Known rows, with every step that occurs:
rafub-nikir-bakubod: 0.546; 0.081; -0.347; -0.956; -2.780; -1.346; 0.274; 0.269; -1.644; 0.339; -0.415; 0.287; -0.285; 0.309; 0.927; -1.182; -0.097; -0.252; -1.865; -0.094; -1.382
pasod-bakubod-nikir-rafub: 0.900; -0.876; -0.385; 0.933; -1.845; -1.636; 0.198; 0.179; -0.837; -0.538; 0.222; 0.125; 0.092; 0.026; 1.303; 0.832; -0.532; 0.207; -0.446; -1.421; 0.335
rafub-dazo: 0.313; 0.010; -0.606; 0.855; -0.014; -1.344; -0.094; -0.070; 0.657; -0.281; -0.518; -0.997; -0.624; 0.155; 0.867; 1.648; -0.069; 0.079; 0.589; -0.356; -0.685
nikir-rafub-dazo-zasamin: -0.941; 0.089; -0.776; 1.270; -1.633; -2.067; 0.006; 0.264; 0.172; 0.027; -0.709; -1.209; -0.529; 0.793; 1.823; 0.245; 0.302; 0.491; 1.052; -0.669; -0.545
pasod-bakubod: 0.122; -0.089; -0.172; -0.490; 0.629; -1.164; 0.798; -0.067; -0.493; -0.747; 0.529; 1.188; 0.091; 0.026; 0.049; 2.022; -0.312; 0.255; -0.053; -0.325; 0.385
zasamin-nikir-bakubod-dazo: 1.522; 0.235; -1.338; -0.616; -2.288; -0.669; 0.685; 0.111; -0.909; -0.821; 0.399; -0.507; 0.595; 0.498; 1.554; 1.179; 0.177; 0.689; -0.529; 0.558; -0.368
zasamin-nikir-rafub-pasod-bakubod-dazo: 1.435; -0.035; -2.177; -0.195; -3.659; -2.415; 0.527; 0.386; -1.204; -1.486; -0.421; -0.328; 0.019; 1.266; 3.284; 3.481; 0.052; 0.390; -0.503; -0.187; -0.187
bakubod-dazo-zasamin: -0.957; 0.468; -0.892; 0.656; -0.499; -1.217; 0.421; 0.045; -0.753; 0.175; 0.841; 0.367; 0.064; 0.415; 1.173; 2.442; 0.472; 1.235; 1.623; 0.498; 0.085
pasod-rafub: 0.123; 0.345; -0.247; -0.741; -0.073; -0.404; -0.551; 0.073; -1.367; -0.382; -0.084; 0.458; -0.542; -0.015; 0.857; 0.342; -0.428; -0.362; 0.290; 0.006; -0.359
rafub-pasod-zasamin-nikir-bakubod-dazo: 0.414; 0.342; -2.015; -1.355; -3.383; -3.511; 1.212; 0.385; -2.452; -1.761; 0.481; -0.241; 0.478; 0.961; 3.339; 3.917; 0.135; 1.624; -0.477; 0.297; -0.942
zasamin-nikir-rafub-dazo: 0.986; 0.186; -1.009; 0.382; -2.234; -1.287; -0.479; 0.244; 0.235; -0.704; -1.335; -2.494; -0.164; 0.629; 1.722; -1.582; 0.135; -0.346; -0.394; -0.595; -0.285
pasod-zasamin-nikir-bakubod-dazo: 0.180; 0.446; -1.073; -1.543; -1.908; -2.381; 0.816; 0.307; -1.623; -1.641; 1.098; -0.251; 0.837; 0.442; 2.103; 2.863; 0.127; 1.303; -0.116; 0.359; -0.217
zasamin-dazo: 0.404; -0.494; -0.286; 1.059; -0.469; -0.916; -0.275; -0.006; -0.223; -0.074; 0.502; -0.273; 0.220; 0.149; 0.095; 0.218; 0.060; 0.103; 0.255; 0.735; 0.125
dazo-zasamin-nikir: -0.694; 1.117; -0.798; -0.839; -0.584; -1.145; 1.104; -0.028; -2.500; 0.085; -0.053; -0.516; 0.792; 0.055; -0.094; -3.783; 0.425; 1.159; -0.018; 0.170; 0.867
rafub-pasod-zasamin: -1.142; 0.107; -0.731; -0.699; -1.133; -2.850; 0.548; 0.278; -1.517; -0.919; 0.056; 0.267; -0.110; 0.456; 1.802; 2.630; -0.025; 0.995; 0.065; -0.260; -0.591
rafub-nikir-bakubod-dazo-zasamin: -0.410; 0.589; -1.263; -0.305; -3.280; -2.654; 0.698; 0.302; -2.329; 0.522; 0.423; 0.668; -0.240; 0.720; 2.043; 1.397; 0.381; 0.986; -0.248; 0.433; -1.257
dazo-zasamin: -1.312; 0.487; -0.286; 0.044; 0.010; -1.039; 0.821; 0.008; -1.360; 0.404; 0.270; 0.384; 0.206; 0.125; -0.016; -1.125; 0.297; 1.017; 0.719; 0.087; 0.310
pasod-bakubod-dazo: 0.519; -0.097; -0.792; 0.041; 0.084; -1.484; 0.431; -0.018; 0.123; -0.948; 1.050; 1.161; -0.040; 0.323; 1.226; 5.641; -0.142; 0.514; 0.815; 0.099; 0.151
rafub-pasod-bakubod-nikir: 1.056; -0.469; -1.464; 0.707; -1.645; -2.903; 1.291; -0.076; -2.457; -0.526; 0.102; 0.721; -0.128; 0.040; 1.574; 2.102; -0.579; 1.165; -0.624; -1.179; -0.204
nikir-zasamin: -1.211; -0.614; 0.272; -0.611; -1.707; -0.382; -0.035; 0.073; -1.314; -0.782; 0.652; -0.172; -0.316; -0.391; -0.090; 1.144; 0.024; -0.571; -0.514; 0.504; -0.092
zasamin-nikir: 0.627; 0.637; -0.512; -0.867; -0.624; -0.218; 0.325; -0.025; -1.206; -0.331; -0.328; -0.890; 0.600; -0.065; -0.095; -2.745; 0.121; 0.168; -0.744; 0.126; 0.556

Rows:
-0.318; 1.120; -1.450; -0.229; -1.101; -1.449; 0.737; 0.025; -1.828; -0.130; 0.488; -0.555; 0.669; 0.313; 1.060; -0.237; 0.589; 1.418; 0.895; 0.608; 0.672 -> bakubod-dazo-zasamin-nikir
-0.149; 0.755; -0.992; -1.240; -1.780; -1.429; 1.873; 0.056; -2.719; -0.233; 0.157; -0.075; 0.967; 0.329; 0.379; -3.539; 0.298; 1.438; -0.684; 0.225; 0.140 -> dazo-zasamin-nikir-bakubod
-0.776; -0.615; -0.192; -0.116; -3.749; -2.424; -0.754; 0.248; -2.795; -0.237; 0.539; -0.579; -0.536; -0.191; 0.426; 0.008; 0.108; -1.065; -1.458; 1.144; -0.618 -> rafub-nikir-zasamin-dazo
-0.377; 0.532; -1.680; -0.240; -3.777; -1.988; 0.875; 0.387; -2.593; -0.119; -1.210; -1.077; 0.285; 1.062; 2.102; -3.167; 0.486; 0.928; -0.583; -0.232; 0.009 -> dazo-zasamin-nikir-rafub-pasod
-0.376; 1.151; -1.375; 0.035; -0.550; -2.597; 0.988; -0.091; -1.828; -0.184; -0.545; -1.497; 0.188; 0.229; 0.758; -2.202; 0.367; 1.225; 0.602; -0.188; 0.190 -> rafub-dazo-zasamin-nikir
-1.016; 0.514; -0.858; 0.871; -0.050; -2.350; 0.669; -0.078; -0.635; 0.109; -0.227; -0.596; -0.378; 0.280; 0.857; 0.602; 0.243; 1.126; 1.312; -0.301; -0.402 -> rafub-dazo-zasamin
0.032; 0.958; -2.534; -0.521; -1.992; -3.682; 1.949; 0.024; -3.273; -1.017; 0.387; 0.689; 0.411; 0.902; 2.346; 2.622; 0.297; 1.989; 0.446; 0.232; 0.274 -> rafub-pasod-bakubod-dazo-zasamin-nikir
-0.787; -1.097; 0.009; 0.428; -2.145; -1.362; -0.260; 0.077; -1.462; -0.863; 1.172; -0.474; -0.120; -0.249; 0.005; 1.425; 0.069; -0.489; -0.262; 1.260; 0.020 -> nikir-zasamin-dazo
0.449; -0.654; -1.033; 0.071; -2.545; -2.005; 0.600; 0.349; -0.588; -0.945; -0.634; 0.602; -0.424; 1.089; 2.247; 2.587; -0.239; -0.004; -0.678; -0.707; -0.553 -> nikir-rafub-pasod-bakubod
0.117; 0.783; -1.582; -0.373; -1.765; -2.775; 1.740; -0.008; -2.090; -0.526; -0.356; -1.075; 0.331; 0.494; 1.226; -1.927; 0.238; 1.525; -0.116; -0.130; -0.569 -> rafub-dazo-zasamin-nikir-bakubod
0.728; -0.186; -1.780; 0.267; -1.404; -2.554; 0.847; 0.065; -0.795; -1.059; 0.420; 1.181; -0.422; 0.869; 2.471; 6.605; -0.128; 0.868; 0.472; 0.042; -0.608 -> rafub-pasod-bakubod-dazo
-0.258; 0.676; -1.332; 0.179; -2.764; -1.157; 0.066; 0.358; -1.167; -0.259; -0.026; -1.152; 0.548; 0.845; 2.040; -0.659; 0.656; 0.830; 0.654; 0.252; 0.507 -> bakubod-dazo-zasamin-nikir-rafub
-0.502; 0.691; -1.236; -1.542; -1.718; -3.035; 0.835; 0.240; -2.757; -1.235; -0.259; -0.636; 0.487; 0.395; 1.687; 0.005; 0.095; 1.089; -0.682; -0.193; -0.048 -> rafub-pasod-zasamin-nikir
-0.063; -1.382; -0.341; 1.500; -2.889; -1.992; -0.188; 0.009; -2.429; -0.578; 1.398; -0.987; 0.024; -0.774; 0.287; 0.623; -0.200; 0.033; -0.449; 0.495; 0.175 -> bakubod-nikir-zasamin-dazo
0.458; 0.378; -0.826; 0.088; -0.069; -1.757; -0.660; -0.012; -0.712; -0.660; -0.589; -0.521; -1.149; 0.150; 1.681; 2.045; -0.508; -0.247; 0.897; -0.382; -1.040 -> pasod-rafub-dazo
1.027; -0.046; -1.523; -0.826; -3.146; -2.142; 0.880; 0.309; -1.768; -1.292; -0.972; -0.268; 0.188; 1.018; 2.126; -0.191; -0.116; 0.173; -1.387; -0.651; 0.042 -> zasamin-nikir-rafub-pasod-bakubod
-1.163; -0.150; 0.107; -1.158; -3.289; -1.503; -0.508; 0.256; -2.547; -0.133; 0.049; -0.291; -0.762; -0.364; 0.306; -0.232; 0.030; -1.166; -1.721; 0.395; -0.725 -> rafub-nikir-zasamin
-0.134; 0.567; -1.490; -0.337; -2.210; -2.370; 0.871; 0.280; -1.660; -0.957; 0.524; 0.061; 0.619; 0.905; 2.026; 1.353; 0.357; 1.102; 0.595; -0.061; 0.858 -> pasod-bakubod-dazo-zasamin-nikir-rafub
0.335; -0.179; -1.114; -0.334; -0.859; -2.260; 1.232; 0.001; -1.371; -0.849; -0.129; 1.219; -0.270; 0.539; 1.305; 2.910; -0.307; 0.603; -0.417; -0.384; -0.395 -> rafub-pasod-bakubod
0.028; -1.175; -1.215; 1.770; -3.995; -4.212; -0.347; 0.521; -2.113; -0.802; 0.283; -1.126; 0.130; 0.598; 3.129; 1.839; -0.174; 1.004; -0.090; -0.656; -0.469 -> bakubod-nikir-rafub-pasod-zasamin-dazo
1.114; 0.286; -0.705; -1.237; -1.754; -0.446; 1.077; 0.068; -1.446; -0.627; -0.165; -0.462; 0.732; 0.183; 0.389; -2.441; -0.001; 0.483; -1.399; 0.137; -0.172 -> zasamin-nikir-bakubod
0.200; 1.141; -1.811; -1.129; -1.817; -3.149; 1.193; 0.059; -3.440; -0.884; -0.446; -0.592; -0.199; 0.503; 2.100; -1.601; -0.186; 1.187; 0.168; -0.134; -0.896 -> pasod-rafub-dazo-zasamin-nikir-bakubod
-0.609; 0.659; -0.704; -0.420; -2.266; -0.896; 0.435; 0.307; -1.710; -0.033; -0.567; -1.111; 0.672; 0.554; 0.846; -4.141; 0.484; 0.551; -0.239; -0.167; 0.683 -> dazo-zasamin-nikir-rafub
-0.671; -0.856; -0.917; 0.699; -3.208; -3.516; -0.388; 0.613; -1.038; -1.123; 0.063; -0.614; -0.020; 1.124; 2.874; 2.643; 0.119; 0.448; 0.063; 0.112; -0.647 -> nikir-rafub-pasod-zasamin-dazo
-0.016; 0.550; -2.296; 0.385; -4.221; -2.248; 0.504; 0.434; -1.972; -0.297; -0.649; -1.080; 0.136; 1.350; 3.242; 0.314; 0.661; 1.170; 0.285; 0.219; -0.245 -> bakubod-dazo-zasamin-nikir-rafub-pasod
-0.350; -0.650; -0.925; 0.753; -3.559; -3.235; -0.059; 0.531; -1.846; -0.709; -0.226; -0.814; -0.124; 0.451; 3.026; 1.513; -0.266; 0.926; -0.357; -1.393; -0.568 -> bakubod-nikir-rafub-pasod-zasamin
0.128; 0.837; -0.426; -1.312; -1.642; -1.543; -1.001; 0.245; -2.695; 0.261; -0.711; 0.381; -0.986; 0.013; 1.263; -1.079; -0.424; -0.904; -0.866; -0.137; -0.997 -> pasod-rafub-nikir
